Each row was made from one small tree. Brackets hold a mark, then the marks that hang from it, in alphabetical order. Every link used is in the known rows. Write each row's tree.
In the rows, zero is written as 128.
Known rows
(R (U (D (E N T) M)) Y): [150 134 115  26 153 164 156 178 155 117 106 166 148  72 111 113 104  94
  87 156 146]
(D (E N T) M): [125 101 144  82 174 147 140 177 169  87 113 163 123  97 100 103 112 136
  97 129 159]
(E D T): [149 143 111 111 187 110 155 165 127  92 128 176 136  91  86 118  83 149
  98 149 146]
(G (D E)): [114 144 120 105 169 117 119 198 127 102 152 151 162  93  70 128 119 150
 112 165 150]
(R (U (D E M)) Y): [130 168 100  37 126 128 149 198 139 114 101 153 161  81  85 111 116 111
 105 189 119]
(R (U D) Y): [154 189  75  54 132 114 164 185 107 112 128 171 169  74  68 121 101 120
 101 199 110]
(R U Y): [144 172  66  79 133  85 160 194 107 115 123 152 166  80  76 119  95 136
 103 203 110]
(D M U): [ 96 154 122  88 133 105 142 172 144  67 122 145 156  98  66 100 122 150
 109 161 123]
(B (D (E T) M U) (P Y)): [144 141 129  83 157 129 119 137 175  57 139 129 152  83 128  87 153 136
 150 133 151]
(B (D M U)): [114 174 114  77 140 113 136 147 138  79 127 137 137  83  74  94 126 148
 110 142 127]
(D (E N T) M U): [108 102 151  72 161 145 131 170 179  73 117 150 145 102 107 100 121 125
  96 129 157]
(T (E (D M U) N)): [ 91 167 132 100 143 109 157 120 139  75 112 144 137  86  97 122  96 118
  81 114 152]
(P (B D) Y): [168 169  85  91 151 100 136 150 126  34 144 144 152  63  93 113 100 146
 109 148 114]
(B (D E U) (P Y)): [139 169 107 100 140  99 112 148 145  71 143 117 162  95 105  93 154 142
 150 148 135]
(B (P Y)): [146 170  97 122 149  88 143 170 118  69 144 150 156  91  80 103 129 167
 150 175 130]
(B (D (E N T) M) P): [146 134 141  78 185 158 131 136 167 112 122 138 116  92 110  96 127 147
 137 105 176]
(R (U (D (E N T) M))): [145 137 143  34 168 176 158 166 165 106 117 173 133  86 100 115 109 108
  96 138 149]
(E D N): [130 154 109 104 168 110 151 159 111 115 111 155 120  93  83 118  90 149
  85 133 151]
(G D): [120 162 108 108 174 115 135 181 106  99 162 161 160  79  56 126 110 159
 109 168 146]
(G (D (E N T) M U)): [102 104 156  70 181 163 118 162 169  85 144 148 160  82 107 116 124 122
  95 123 179]
(G (D (E T) M U)): [ 99 118 149  78 175 141 118 176 170  73 150 152 175  84  96 113 127 129
 109 147 164]

Which tree is each row?
[116 125 139  75 172 137 151 136 154  83 111 156 133  87 109 106  96 129
  84 115 161] => (E (D M U) N T)
[131 182 107  88 133 108 134 128 139  63 137 121 148  76  99  85 151 154
 150 144 134] => (B (D M U) (P Y))
[133 134 147  68 174 157 126 124 178  97 124 125 132  96 118  89 137 135
 137 101 173] => (B (D (E N T) M U) P)
[118 187 119  82 146 116 139 130 142  89 126 123 145  92  78  88 139 162
 153 137 137] => (B (D M U) P)
[149 125 138  73 180 165 139 174 152  93 135 186 137  98  86 114 110 124
  93 135 157] => (U (D (E N T)))
[ 90 126 141  76 136 127 127 176 164  84 105 129 142 109  92  98 128 132
  97 138 141] => (D (E N) M U)
[ 81 129 149  72 155 144 113 169 153  93 130 128 158  86  90 113 131 130
  98 130 164] => (G (D (E N) M U))
[145 147 112  72 144 111 120 160 158  33 116 126 145  70 109 106 115 135
 111 138 122] => (P (B (D E M)) Y)
[141 152 122  85 151 133 124 141 146  95 120 118 118  78 114  92 147 147
 139 122 156] => (B (D (E N) M) (P Y))
[125 164 122  83 135 109 115 145 159  66 130 110 151  88 111  88 159 144
 154 142 137] => (B (D E M U) (P Y))
[117 143 144  60 151 156 138 176 150  98 107 162 125  97  75 104 123 132
  98 135 148] => (U (D (E N) M))
[125 110 138  87 168 135 126 173 166  80 133 158 154 109 102 108 114 123
  93 135 154] => (D (E N T) U)
[159 147 114  98 163 117 117 141 162  61 157 135 162  90 120  95 147 136
 146 142 150] => (B (D (E T) U) (P Y))
[131 141 118  99 174 109 147 153 142  78 133 164 156  97  94 115  95 137
  98 146 143] => (E (D U) T)
[139 175 100  77 148 106 131 142 142  48 139 130 169  90  79 112  95 141
 107 138 116] => (P (B (D U)))
[100 160 121  87 147 102 146 157 139  82 104 140 146  95  82 104 109 144
  99 145 135] => (E (D M U))
[167 112 129  62 173 149 126 141 177  35 124 139 131  62 136 109 104 119
  94 106 151] => (P (B (D (E N T) M)) Y)
[149 155 107  81 161 109 123 168 146  67 126 132 150  97  85 117  96 144
 112 139 126] => (P (B (D E)))
[107 144 135  66 142 135 120 150 158  96 112 120 126  94  98  95 133 131
  99 117 147] => (B (D (E N) M U))
[106 114 141  81 155 126 131 180 178  61 122 152 158 106  96  99 124 132
 107 151 140] => (D (E T) M U)
[113 134 127  96 174 136 120 183 126 114 146 146 145  87  81 129 115 141
  99 142 165] => (G (D (E N)))
[134 132 145  66 168 156 140 183 164  75 125 185 140  94  80 104 120 129
 108 150 146] => (U (D (E T) M))
[114 148 123  89 164 123 153 156 124 110  94 149 111  84  88 110  95 149
  90 126 151] => (E (D M) N)
[150 136 131  81 174 143 137 187 153  82 141 191 151 100  74 114 113 131
 108 155 142] => (U (D (E T)))
[108 167 124 112 156 112 163 129 126  90 109 159 117  81  90 127  87 133
  83 120 156] => (T (E (D M) N))
